Each row comes from the steps of one path. Every step used is in the known rows, and no mark comes twice. Write the path behind each row, first mark first.
Known rows:
vakirar bavos lofo: [-3.235 -0.102 -3.186 -1.053  5.963 -1.666  4.111  0.457  3.721  2.376
  2.521 -1.494  0.257  0.951  0.695 -1.154  0.087 -2.654 -2.545  1.360
 -2.338  1.856]
mimot ritu: [-1.956 -0.409 -1.748  2.067 -0.064 -2.100 -1.423 -2.318  0.811  0.588
  1.622 -1.298  1.916  0.874  0.331  0.179  1.005 -0.174 -5.428  0.364
  1.534  0.254]
lofo ritu: [-2.385 -1.503 -1.829 -1.740 -0.485 -1.988  2.669 -1.881  4.544  0.260
  1.699 -0.639 -0.164  0.115  0.285  2.087  1.385 -1.795 -3.272  0.530
  1.551 -0.180]
lofo vifaz bobela bavos sene: [-2.802  1.119 -2.840 -2.239 -0.502 -1.718 -0.112 -0.133 -0.131 -0.631
  1.698 -1.857  1.730 -0.420  1.655  1.482  2.127 -2.844 -2.650  1.374
 -1.555  1.392]
lofo ritu vakirar bavos sene: [-2.380  0.220 -2.675  0.927  0.271 -2.098 -0.409  0.072  2.547  3.650
  2.153 -1.644  1.031  1.792  0.466  0.921  1.150 -1.696 -2.621  1.457
 -2.322  1.756]
lofo bavos: [-0.880  1.152 -3.506 -1.004  3.899 -1.614 -0.187 -0.166  3.619  0.364
  1.594  0.104  0.526 -1.203  0.548  0.233  1.590 -2.316 -3.240  0.228
 -1.256  0.372]
bobela ritu mimot: [-1.029  1.160 -2.884  3.401 -3.211 -0.862 -2.320 -2.463  3.436 -2.625
  1.768  0.037  1.699  1.047  1.342  0.270  1.144 -0.736 -4.940  0.037
  2.425  1.491]
bobela ritu: [-1.026 -0.961 -2.913  1.441 -1.590 -1.420 -1.594 -1.706  2.751 -0.915
  1.872 -0.385  0.754  1.073  0.469  0.688  0.292 -1.559 -3.170  0.509
  3.864  2.548]
ritu vakirar bavos: [-3.256  0.125 -2.079  2.358  1.403 -1.479 -0.404 -0.453  4.704  4.375
  1.873 -1.152  1.740  2.284 -0.149 -0.072  0.890 -0.865 -2.044  1.250
  0.597  2.185]
vifaz bobela ritu: [-1.348 -0.991 -2.665 -0.172 -1.352 -0.651  0.747 -1.816  2.490 -1.180
  1.497 -0.919  0.911  1.191  0.540  0.775  0.793 -1.789 -2.794  0.368
  4.697  2.297]
lofo vifaz bobela: [-3.031  0.035 -0.929 -4.468  1.969 -1.582  1.832 -0.986  3.123  0.166
  1.178 -1.852  1.227 -1.543  0.535  0.017  2.563 -1.941 -2.607  0.129
  3.667  0.311]
sene bavos: [-2.282 -0.766 -2.480  0.227 -0.714 -2.047  1.694 -1.317  2.529  1.122
  1.926 -0.172  1.560 -0.042  0.247 -0.601  2.070 -0.830 -2.935  0.881
 -2.019  2.921]
vifaz bobela ritu lofo bavos: [-0.470  1.558 -4.048 -0.354  3.215 -0.806  2.113 -0.103  1.600 -1.014
  1.634 -0.117 -1.368 -1.718  0.648  0.143  2.679 -1.726 -3.171 -0.170
  1.766 -0.238]
bavos vakirar: [-1.705 -0.548 -2.667  1.872  0.222 -1.142 -4.434 -0.329  2.375  1.207
  1.878 -0.891  2.844  0.151  1.482  0.329  1.522 -0.699 -2.269  0.684
 -0.148  3.203]
mimot ritu lofo vifaz bobela bavos: [-4.170  0.923 -2.388 -1.908 -0.062 -0.739  2.094 -1.094  0.174 -2.388
  1.092 -1.777  1.124 -0.948  1.269  1.328  2.753 -1.822 -2.847  0.894
  2.350  0.272]
mimot ritu lofo vifaz bobela: [-2.982  0.603 -1.046 -3.333  2.172 -1.423  2.657 -1.126  1.103 -0.124
  1.196 -2.133  0.378 -2.212  0.520 -0.272  3.337 -1.074 -3.438 -0.135
  4.617 -0.760]
mimot ritu vakirar bavos: [-3.403 -0.024 -2.100  3.463  1.185 -1.452 -0.679 -0.897  3.592  4.154
  1.703 -1.451  1.779  2.770 -0.334 -0.089  0.655 -0.266 -3.116  1.127
  0.637  1.718]
ritu lofo: [-1.308  1.281 -1.813  0.774  1.151 -2.269  0.512 -1.154  0.817  0.608
  2.256 -0.883 -0.208 -1.718  0.939 -0.344  3.266 -0.702 -3.547  0.129
  3.291 -0.403]
sene bavos lofo vifaz bobela: [-3.658 -0.201 -1.772 -5.436  3.346 -1.546  5.038 -0.405  2.695 -0.084
  1.509 -1.910  0.412 -1.540  0.708 -0.806  2.369 -2.076 -2.337  0.473
  1.241  0.969]
vifaz bobela: [-2.125  0.072 -1.390 -2.512  0.904 -1.248  1.855 -1.511  2.946  0.746
  1.492 -1.459  1.571  0.052  0.818  0.317  1.949 -1.951 -2.872  0.347
  2.788  0.867]

Write each row's path:
[-2.499 -1.141 -2.989 -2.112 -0.013 -0.871  3.056 -0.991  2.363 -1.659
  1.525 -1.200  0.090  0.339  0.415 -0.127  1.130 -1.783 -2.345  0.523
  3.388  2.551] -> sene bavos lofo vifaz bobela ritu
[-0.385  1.341 -3.640 -0.810  2.034 -2.356 -1.264  0.485  1.248  0.990
  2.085 -0.741  0.727 -0.735  1.047  0.537  1.588 -2.592 -3.461  0.787
 -3.619  0.810] -> lofo bavos sene
[-2.022  0.465 -2.625  0.805  1.661 -1.949 -1.006  0.238  1.659  3.387
  2.217 -1.639  1.819  0.968  0.389  0.339  1.257 -2.384 -3.007  1.253
 -3.227  2.194] -> vakirar bavos sene
[-3.855  0.102 -1.682 -4.952  4.727 -1.299  4.366 -0.143  3.229  0.652
  1.454 -2.240  0.594 -1.106  0.519 -0.646  1.922 -2.331 -2.174  0.498
  1.791  0.783] -> vakirar bavos lofo vifaz bobela
[-4.059  1.055 -2.277 -2.582  0.267 -0.731  2.067 -0.766  0.897 -2.345
  1.240 -1.556  1.023 -1.207  1.402  1.367  2.912 -2.331 -2.130  0.974
  2.269  0.506] -> ritu lofo vifaz bobela bavos
[-0.774  1.788 -3.566  0.677  3.909 -1.467  1.275 -0.373  0.701 -0.179
  1.692 -0.361 -0.700 -2.050  0.527 -0.205  2.829 -1.082 -4.462 -0.158
  0.190 -1.284] -> mimot ritu lofo bavos
[-2.861 -0.393 -2.489  3.115  0.304 -1.037 -0.639 -0.574  4.506  3.460
  1.852 -1.014  1.313  2.885 -0.289  0.239  0.520 -0.883 -1.948  1.201
  1.740  2.853] -> bobela ritu vakirar bavos
[-1.130  0.721 -3.790  2.379  2.401 -0.679 -2.664  0.506  0.605  0.284
  1.664 -0.587  1.261 -1.149  1.371  0.046  2.588 -0.205 -3.038  0.138
 -0.943  1.540] -> mimot ritu lofo bavos vakirar
[-3.653 -1.240 -3.023 -3.785  1.525 -1.361  7.190 -1.000  3.550 -1.477
  1.829 -1.226 -1.046  0.545  1.181  1.825  1.169 -2.852 -2.613  1.324
 -0.157 -0.168] -> vifaz bobela bavos lofo ritu
[-3.644 -0.555 -2.044  1.608  0.947 -1.347  1.514 -0.719  5.448  3.979
  1.751 -1.163  0.740  2.459 -0.340  0.847  0.964 -1.021 -2.087  1.235
  0.703  1.553] -> lofo ritu vakirar bavos
[-2.815 -0.202 -3.459  1.962 -0.801 -0.486 -4.196 -0.190  1.439 -0.608
  1.633 -0.894  3.130  0.515  2.034  1.458  1.644 -1.214 -1.780  1.246
 -1.034  3.576] -> bobela bavos vakirar
[-0.525  1.970 -3.630 -0.262  4.264 -1.577  1.310  0.066  1.936  0.089
  1.804  0.025 -0.977 -2.376  0.716 -0.207  2.962 -1.631 -3.381 -0.074
  0.127 -0.765] -> ritu lofo bavos
[-3.458 -0.089 -3.224  0.409  4.344 -1.795  3.526  0.067  3.225  2.822
  2.433 -1.683  0.257  1.983  0.702 -1.294  0.098 -1.487 -2.924  1.531
 -1.451  1.652] -> mimot ritu vakirar bavos lofo
[-2.697 -0.470 -2.398 -0.910 -0.898 -2.651  2.381 -1.278  4.739  1.346
  2.028 -0.921 -0.676  1.681  1.063  0.655  1.192 -0.791 -2.545  1.313
  2.022  0.460] -> bavos lofo ritu vakirar
[-2.674 -1.027 -2.909 -1.695  1.473 -0.545  2.566 -0.705  2.913 -0.710
  1.559 -1.477  0.208  0.474  0.228  0.064  0.707 -2.139 -2.245  0.512
  3.879  2.251] -> vakirar bavos lofo vifaz bobela ritu
[-2.263  0.546 -2.647  2.318  0.295 -2.138 -1.436 -0.126  1.219  3.681
  2.120 -1.849  1.815  2.013  0.470  0.220  1.028 -1.236 -3.439  1.389
 -2.399  1.761] -> mimot ritu vakirar bavos sene
[-3.631  0.366 -3.644 -3.089  3.131 -1.223  5.146 -0.247  1.861 -1.332
  2.192 -1.541  0.511  0.283  2.050  0.129  0.874 -3.121 -2.243  1.628
 -1.132  1.395] -> vifaz bobela bavos lofo
[-0.440  1.877 -3.635  0.227  2.274 -2.203 -0.297  0.303 -0.974  0.631
  2.042 -1.025  0.032 -1.223  1.066  0.171  2.497 -1.755 -4.318  0.494
 -2.705 -0.182] -> mimot ritu lofo bavos sene
[-0.188  1.976 -3.706 -0.381  2.391 -2.281 -0.447  0.558 -0.023  0.863
  2.163 -0.822 -0.221 -1.514  1.218  0.240  2.592 -2.216 -3.605  0.581
 -2.626  0.151] -> ritu lofo bavos sene
[-3.539  0.120 -3.076  0.853 -0.279 -0.086 -2.028 -0.132 -0.405 -1.335
  1.258 -1.715  2.426 -0.518  1.778  1.121  2.641 -0.594 -2.260  0.845
  0.765  2.289] -> mimot ritu lofo vifaz bobela bavos vakirar
[-3.428 -0.157 -3.368 -0.723  4.170 -1.279  4.644  0.308  3.764  2.200
  2.298 -1.645 -0.087  2.126  0.787 -1.077  0.072 -2.045 -1.998  1.527
 -0.200  2.344] -> vifaz bobela ritu vakirar bavos lofo
[-4.207  0.344 -2.595 -4.150  3.895 -2.272  1.885  0.285  2.501 -1.396
  1.839 -1.551  0.061 -2.006  1.211 -0.380  1.533 -2.530 -2.419  1.071
  0.235  0.742] -> bobela bavos lofo vifaz
